Known rows, with every way that one mark hangs from another:
[z861 [z780 z155]]: [-20   3 -22   3 -25  22   7   8 -25   1  18 -18  -6 -15  -4  -9   0  30
 -12 -33  30  -1  14 -13]
[z498 [z155 z24] z185]: [-27   4  -5 -26  30  32 -42 -18 -16 -23  11  -4  23 -39 -30 -21 -40  45
 -23 -22   5 -20   1  -6]
[z416 [z155 z24] z780]: [-30   2 -10 -35   4   6   0 -47  26 -16 -33   4  29  -5   7  15  -9  39
 -30 -57  41 -34 -15  -4]
[z667 z420 [z482 [z861 [z780 z36 z601]]]]: [  6  26 -55  -8 -10  42  20  -6 -10  -7  19  -7  -6  11  33  -1   9   1
  -9 -39  -2  -8  31 -36]
[z780 z24 [z498 z155 z185] [z601 z36]]: [-53  23   6 -57  14  50 -45  14 -18 -22  23 -33  26 -51 -66 -37 -14  70
 -59 -40  22 -55 -16 -47]
[z24 z155]: [ 15  -2   1  -5  20   2 -21  -2   6  -1  -9   6   8  -5   6  19   3  15
   0  -8  18  15   9  -8]
[z780 z185 [z498 [z155 z24]] [z601 z36]]: [-62  27   0 -64  22  43 -33   0  -4 -39   9 -24  32 -12 -59  -3 -27  81
 -74 -45  16 -42 -11 -50]
[z416 z155 [z780 z24 z36 z185 z498 [z601 z61]]]: [-67  32  15 -62 -19  40 -17  -9   8 -42 -25 -35  63   5 -41   1 -13  87
 -69 -77  85 -57 -28 -49]
[z861 [z780 z24]]: [-12   2 -17   5 -26  37  10   9 -23   8  20 -18  -6 -14 -19 -11   4  24
  -4 -22  31  -4   6 -14]
[z601 z36 z61]: [ -8  16  11  -6 -11  -4 -23   9  10  12  -1  12  -8   3   2 -26  37  29
 -14   5  -5 -44  -4 -17]
[z482 z667 [z861 z780]]: [ 10 -15 -33   2 -15  41  20   9 -40 -12  13  10 -17   3  16 -12  -4  12
   6 -28  -2   2  26 -10]
[z416 z780]: [ -8   3  -2 -23   2   6   1 -16   9  -8 -11  -5  17   7   4   1  -5   5
 -10 -17  27 -18 -13   6]
[z498 z155]: [-12  -7  -6 -11   6   6 -10 -12 -24 -11   8   3  21 -20 -20 -13 -17  16
  -5 -19   1 -14  12   2]
[z61 [z601 z36]]: [  7   6 -14   7   7 -13 -15  10   7  14  16  -2 -10 -16  -4 -30  27  32
 -10   5 -22 -32 -19 -29]
[z861 [z780 z36 z155 z185 z498 [z601 z61]]]: [-61  43  -9 -27 -34  56 -21  30 -25 -30  14 -49  27  12 -42 -14  -9  89
 -58 -51  69 -19   5 -58]
[z667 z420 z482]: [ 18   0 -24   5  20   1  27 -25   8   0  15  18 -15  -3  25  22   3 -26
  -6  -9 -29  -3  17 -11]
[z482 z667 z861]: [ 18 -20 -13  -2  -2  18  12   4 -25 -14   4  24  -9  -1  17  -1   0  -5
   4 -23 -20   0  20  -1]
[z416 [z155 z24] [z780 z601]]: [-40  20 -18 -45   2  18  -6 -37  33 -17 -43  -9  40   5  -5   6  -2  50
 -39 -62  59 -40 -17 -20]
[z416 [z155 z24] [z780 z36 [z601 z61]]]: [-49  43 -13 -43 -14  25 -30 -28  36 -21 -49 -17  55  19 -11  -7  14  72
 -43 -66  77 -55 -15 -33]
[z482 [z667 z420] [z861 [z780 z36 z155 z185 z601]]]: [-11  15 -40  -3 -15  58  11  24 -29 -37  12 -18   7   2  -3  -2  -2  37
 -16 -63  18  -7  32 -51]
[z861 [z780 z24 z36 z185]]: [-29  21 -10 -11 -25  53  -5  23 -22 -17  19 -42  11  -6 -34  -7 -11  51
 -16 -32  43  -7  -3 -32]
[z861 [z780 z24 z36 z155 z185 z498 [z601 z61]]]: [-64  37  -1 -27 -42  65 -21  33 -29 -24  22 -49  31  -7 -58 -12  -1  92
 -64 -68  78 -27   4 -59]
[z155 z24]: [-10   5  -6  -3   6  12 -13 -17  16   2  -5  10   4  -3  -7  14   4  17
 -18 -20   6  -4   2  -2]
[z667 z420 [z482 z861]]: [ 23  -3 -33  -2   6  12  29 -22  -5  -1  20  25 -14  -2  47  18   4 -28
  -5 -28 -34  -3  29 -11]
[z667 z420]: [ 12   4 -11  23   9   0  12  -6  11  -3   2   1  -3   0   7  14   5 -15
   6  -3 -11   0   9 -17]
[z416 z155 [z780 z24 z498 [z601 z36 z61]]]: [-54  20   7 -56 -16  22 -11 -19  15 -14 -22 -13  38 -11 -25 -12  15  71
 -62 -67  62 -74 -26 -40]

Rows:
[ 20 -12 -41  20  -8  41  29   4 -31 -14  15  10 -20   4  20  -1   0   0
  10 -30 -11   3  33 -24] => [z482 [z667 z420] [z861 z780]]
[-26   6 -26   1 -20  30  -2  -2 -14   2  15 -11  -4 -16  -8   0   2  41
 -23 -45  33  -4  16 -14] => [z861 [z780 [z155 z24]]]
[  3  -3 -48 -11   0  37  28 -25 -35 -12  38  10  -9  -9  27   7 -15   2
 -20 -46 -18  -9  36 -24] => [z667 z420 [z482 [z861 [z780 [z498 z155]]]]]
[  4   1 -37 -11   1  49  24 -14 -27  -9  42   2 -18 -20  26   6 -14   3
 -24 -40 -13  -8  23 -29] => [z667 z420 [z482 [z861 [z780 z24 [z498 z185]]]]]
[-30  21 -30  -7 -27  33   1  18 -17  -1   8 -31   5  -5 -15 -19   7  41
 -20 -38  46  -6  13 -29] => [z861 [z780 z155 z601]]
[ -2   0 -33   5 -14  49  16  16 -35 -36  20  -8  -2  -6   7   6  -8  28
 -10 -59   5  -3  32 -40] => [z482 [z667 z420] [z861 [z780 z36 z155 z185]]]
[-39  16 -18 -17 -24  55 -16  10 -41 -18  30 -39  20 -21 -50 -18 -13  60
 -29 -49  45 -20   7 -34] => [z861 [z780 z24 z36 [z498 z155]]]
[ 17 -17 -35  20 -14  48  29   6 -35 -10  22  11 -17 -11   8   1   7   2
   5 -44  -3  -4  33 -26] => [z482 [z667 z420] [z861 [z780 z24]]]
[ 11 -15 -40  19 -14  36  27   5 -36 -16  20  11 -17 -12  19   2   4   7
   0 -52  -5  -1  39 -25] => [z482 [z667 z420] [z861 [z780 z155]]]
[-54  38 -22 -34 -15  77 -35  24 -37 -27  24 -62  31 -23 -64 -40 -23  80
 -40 -46  62 -27  -2 -52] => [z861 [z780 z24 z36 [z498 z155 z185] z601]]
[-29  35  -4 -37 -16  33 -23   6  17 -13 -18 -34  43   3 -31 -13  16  31
 -26 -46  64 -38 -17 -22] => [z416 [z780 z24 z36 z601]]
[-35  19  13 -22 -10  12 -21  19  -5 -34   7 -27  27 -15 -21  10 -13  44
 -32 -45  24  -9  -1 -24] => [z780 z36 z155 z185]
[ -3   6 -38 -27 -21  42  19  -4 -26   6  23   3  -8  -5  21  -9   6   9
 -19 -42   8 -10  23 -13] => [z667 [z482 [z861 [z780 z24 z601]]]]
[-40   1  -5 -15 -18  50  -8  13 -39 -10  39 -31  -2 -45 -33 -11 -20  56
 -42 -49  41 -11   2 -28] => [z861 [z780 z24 z155 [z498 z185]]]
[  4 -13 -28   5  -2  63  17   8 -43 -24  33   0 -16 -21  -3  -3 -16  20
 -14 -43  -2  -5  23 -36] => [z482 [z667 z420] [z861 [z780 z24 [z498 z185]]]]
[-51  32  10 -57   0  27 -37   3   7 -21  -3 -22  28 -13 -21 -25   1  66
 -66 -45  51 -59 -20 -34] => [z416 [z780 z155 [z498 z185] [z601 z36 z61]]]
[  4  13 -47 -13  -3  42  33 -10 -16 -11  23   0 -10   9  32   9  -7   1
 -17 -36  -8  -2  28 -33] => [z667 z420 [z482 [z861 [z780 z185 z601]]]]
[ 10 -12 -37  12  -5  47  28   2 -37 -22  23   6 -18   3  12   5 -10   9
  -6 -36  -9   2  30 -32] => [z482 [z667 z420] [z861 [z780 z498]]]
[-32  -9  30 -27   0  31   2   5 -19 -24  25 -13  14 -21 -44  25 -31  36
 -50 -33  16  -7 -14 -22] => [z780 z24 z185 z498]
[ -9  12 -18 -20 -29  57 -13  21 -31 -16  17 -22  15  -6   2  -2  -6  45
 -12 -52  38   1  16 -30] => [z482 [z861 [z780 [z24 z155] z36 z185]]]
[-40  17   7 -29  -6  17  -6  18  -2 -24  -1 -22  26  -9 -27   6 -12  41
 -43 -41  32  -8   2 -28] => [z780 z155 z185 z601]
[ -2   0 -16   2 -13  38  -4   8 -19   8  14 -14  -1 -17 -14   1   6  34
  -5 -28  43   5  11 -19] => [z861 [z780 [z24 z155]]]
[-52  27  29 -45 -11  42 -23  24  -2 -16  12 -19  22  -7 -58  -7   8  72
 -72 -34  33 -49 -18 -55] => [z780 z24 z185 z498 [z601 z36 z61]]
[-60  16  14 -61   7  47 -24  14 -20 -32  21 -29  34 -34 -75  -9 -19  74
 -71 -54  24 -50 -13 -51] => [z780 z24 z185 [z498 z155] [z601 z36]]
[-35  22   9 -55  -1  32 -10   4  16 -17  -9 -25  29  -7 -32  -6   3  42
 -43 -41  43 -48 -27 -27] => [z416 [z780 z24 z185 [z601 z36]]]
[ 27 -18 -22  16   6  18  22  -2 -16 -16   6  26 -11   0  23  10   4 -17
   9 -26 -28   0  28 -15] => [z482 [z667 z420] z861]
[ -9  13 -27  -8 -43  49  -4  19 -32  -2  19 -20   5  -6   7 -19   9  27
  -2 -47  27  -9  16 -20] => [z482 [z861 [z780 z24 z36]]]
